Each row comes from the steps of one path. Every step used is in the known rows, and no mark comes twice. Write the path behind each row, first mark first.
Known rows:
l, h: [  0  39 -11  12   9  30 -17  -2 -47 -37   8  28  12  -2 -33  -8 -12   8
 -25 -28  68  34]
u, c, t, p, x, y: [ 48  16  32 -14  65 -13 -27  41  -2 -29   5  -2 -53  59 -46 -53  34 -33
   9  82   2 -17]
d, u, c, t, p, x, l: [  20   59   19  -50   48   18   20   31    5    9   26  -53  -96  -17
 -100  -71   34    1    4   72   22   16]
p, x: [ 28  16   6  -9 -23  27  11  49 -20 -18 -17 -23 -46   2 -18 -35  40   7
  -3  -1 -21  30]
d, u, c, t, p, w: [  2  67  30 -61  69  23  -6  12 -14 -14  55  10 -28 -36 -48 -49   3  -7
  -8  60  52  30]
u, c, t, p: [ 15  56  26   1  74   3 -16 -34  -2 -48  34  42 -18  11 -50 -47   7 -38
  -7  69  31  29]
c, t, p, x, y, w: [ 71  -7  35   3  55 -13   1  64 -25 -39 -24  51 -64  40   8 -64  47 -15
  24  44 -25 -14]
y, p, d, u, c, t: [-51 -10  64 -56  57  28  25   5 -14  -8  65  12 -30  29 -95  -3 -20  17
  37  26  43  52]
d, u, c, t, p: [  6  57  38 -24  88  13   2 -16  -6 -42  63  18 -47   2 -66 -40   0 -41
   4  51  40   8]
x, y, w, p, d, u, c, t: [ -5 -40  41  -7  84  -6  22 -15 -42 -14  97 -11 -27  19 -53 -33 -44  15
  40  23  91   2]
u, c, t: [-21  19  27   6  49   5  10 -23 -11 -20  52  18   7  -7 -77 -37 -31 -38
  18  76  53  38]
d, u, c: [-19  16  28 -30  31  16  17   7 -22 -21  74 -48 -35 -22 -79 -15 -42 -14
   0  14  42  20]
t, p, y, w: [ 78  16  35 -15  31 -15  25  25 -71 -63 -44  54 -78  13  25 -20  41   0
 -12 -23   3  47]
l, x, y, p, d, u, c: [-12 -23  63 -41  34   4 -12  30 -20  -2  78 -58 -65  54 -84  39 -56  36
 -32   0  23 -14]
x, y, p, d, u: [ -5 -73  60 -45  -3  43  12  54 -18 -10  23   7 -57  62 -45  42   6  60
  26 -55  -1  17]
y, p: [  4  16  27  -7   4  28   9  22  -4 -27   7  45 -12  11 -27   6   1  42
   3 -33 -38  62]
y, w, p, d, u, c: [ -7   6  14 -24  47   5  30 -26 -53 -25  91 -49 -34 -23 -39 -33 -39  38
  -3 -28  70  40]
l, x, y, p: [ 33   6  35  20  13   5 -26  31  -1 -16  28  18 -34  45 -30  33 -31  35
 -34 -12 -38  -5]
t, d, u, c: [ -7 -17  14 -18  41  24 -19 -21  -4 -21  40  -9 -40  17 -66 -21 -25 -10
  -8  23  61  19]
d, u, c, t, p, x, y: [ 38  18  47 -40  78   0 -12  59  -4 -23  35 -28 -79  51 -61 -48  29 -38
  23  63  12 -37]
t, c: [-25 -28   4   3  25  25  20 -37  -3   4  13  40 -22  -6 -40  -4   4   3
  -6  17  31  27]
p, d, u, c: [-34 -24  37 -50   8  31  22  -3 -38 -18  61 -54 -48   0 -80  -3 -24   5
  -3   3  69  29]
c, t, d, u: [  1 -28  21  12  48  54  -8 -27   6 -18  13  74 -38  27 -38 -30  19 -19
  29  29  58  16]

Write each row's path:
[-32  18  42 -19  66  17  25  -9 -12 -16  80  -6 -18 -13 -92 -29 -38 -41
  30  57  62  18] : d, u, c, t
[ 27  15  28 -18  -5  12 -33  59 -10  15  21   9 -13   7 -13  26 -29  72
 -48  -4 -27  15] : l, x, y, p, w
[ 49  47   0  -8   4  35  13  23  10   2 -38  15 -76  -5 -45 -67  77  22
  -1  49  -7  36] : c, t, p, x, l
[-18   9  27 -11  82   7  36 -43 -45 -21  99  -7 -23 -15 -50 -51 -35  13
  28  18  93  37] : y, w, p, d, u, c, t
[  3  15  35 -55  32  29  -1 -10 -28 -46  41 -31 -76  16 -54 -12  16   7
 -28  -4  48  22] : t, p, d, u, c
[ 66  25  -3  64  36 -17 -14 -16 -29 -26  59  -3 -25   0  18 -16 -45  32
 -45 -21   9 -19] : l, x, y, w, p
[ 42 -22  36 -10   9 -15  47  34 -82 -36 -24  33 -52  -3  -1  -8  -1   1
  12 -17  23  56] : p, y, w
[ 38  -6  21  38  -1   8 -22  10 -15 -20  30  -6 -38  26 -25  15 -29   1
 -45  10   9 -28] : l, x, y
[ 66  36   3  18   9  14  11 -17 -48 -30  -4  12 -35  17  13   0  41  31
   0 -48  33  60] : w, p, y
[ 10   5  43 -26  39  57  12 -18 -21 -43  14  52 -71  28 -26 -19  60  -2
   9   2  46  18] : c, t, p, d, u
[ 81  -9  20 -10  24 -13  -4  78 -32 -46 -30   9 -79  31  20 -45  44   9
  -7  -3 -46 -11] : t, p, x, y, w
[ -2  17  32 -17  50  19 -10 -43 -16 -43  19  35 -32  34 -53 -36  25 -16
 -10  59  60  40] : u, c, t, p, d
[ 18 -33  38   0   5  17  -7  47   0 -19   7  40 -15  47 -31  25  -7  43
  16 -27 -37  26] : x, y, p
[  0  25  17 -44 -13  37  -1  51 -12   4   1  36   8 -27 -12   1   1  75
  -8 -24 -28  82] : y, p, w
[ 23  -5  -5  20   6  22  22 -35 -47 -33  27  18 -17 -12  16 -27   5  59
  -9 -50  38  60] : y, w, p, d
[ 44 -33  19  -3 -20  15  -5  76 -17 -11 -17 -28 -50  39 -21 -15  33   8
  10   5 -20  -9] : p, x, y
[ 51 -13   0  42  30  -5   4   2 -29 -31  40  21  -8   2  15 -22 -21  39
   8 -34  10  11] : x, y, w, p
[ 68  11 -12  24  -3  15 -16  37  -8 -15   9 -34 -33  35   9 -28  46  41
   5 -29 -15  -2] : w, p, x, y
[-45 -21  52 -39  42  32  29 -18 -28 -12  67 -12 -34   8 -92 -21 -20 -17
  25  49  90  30] : p, d, u, c, t
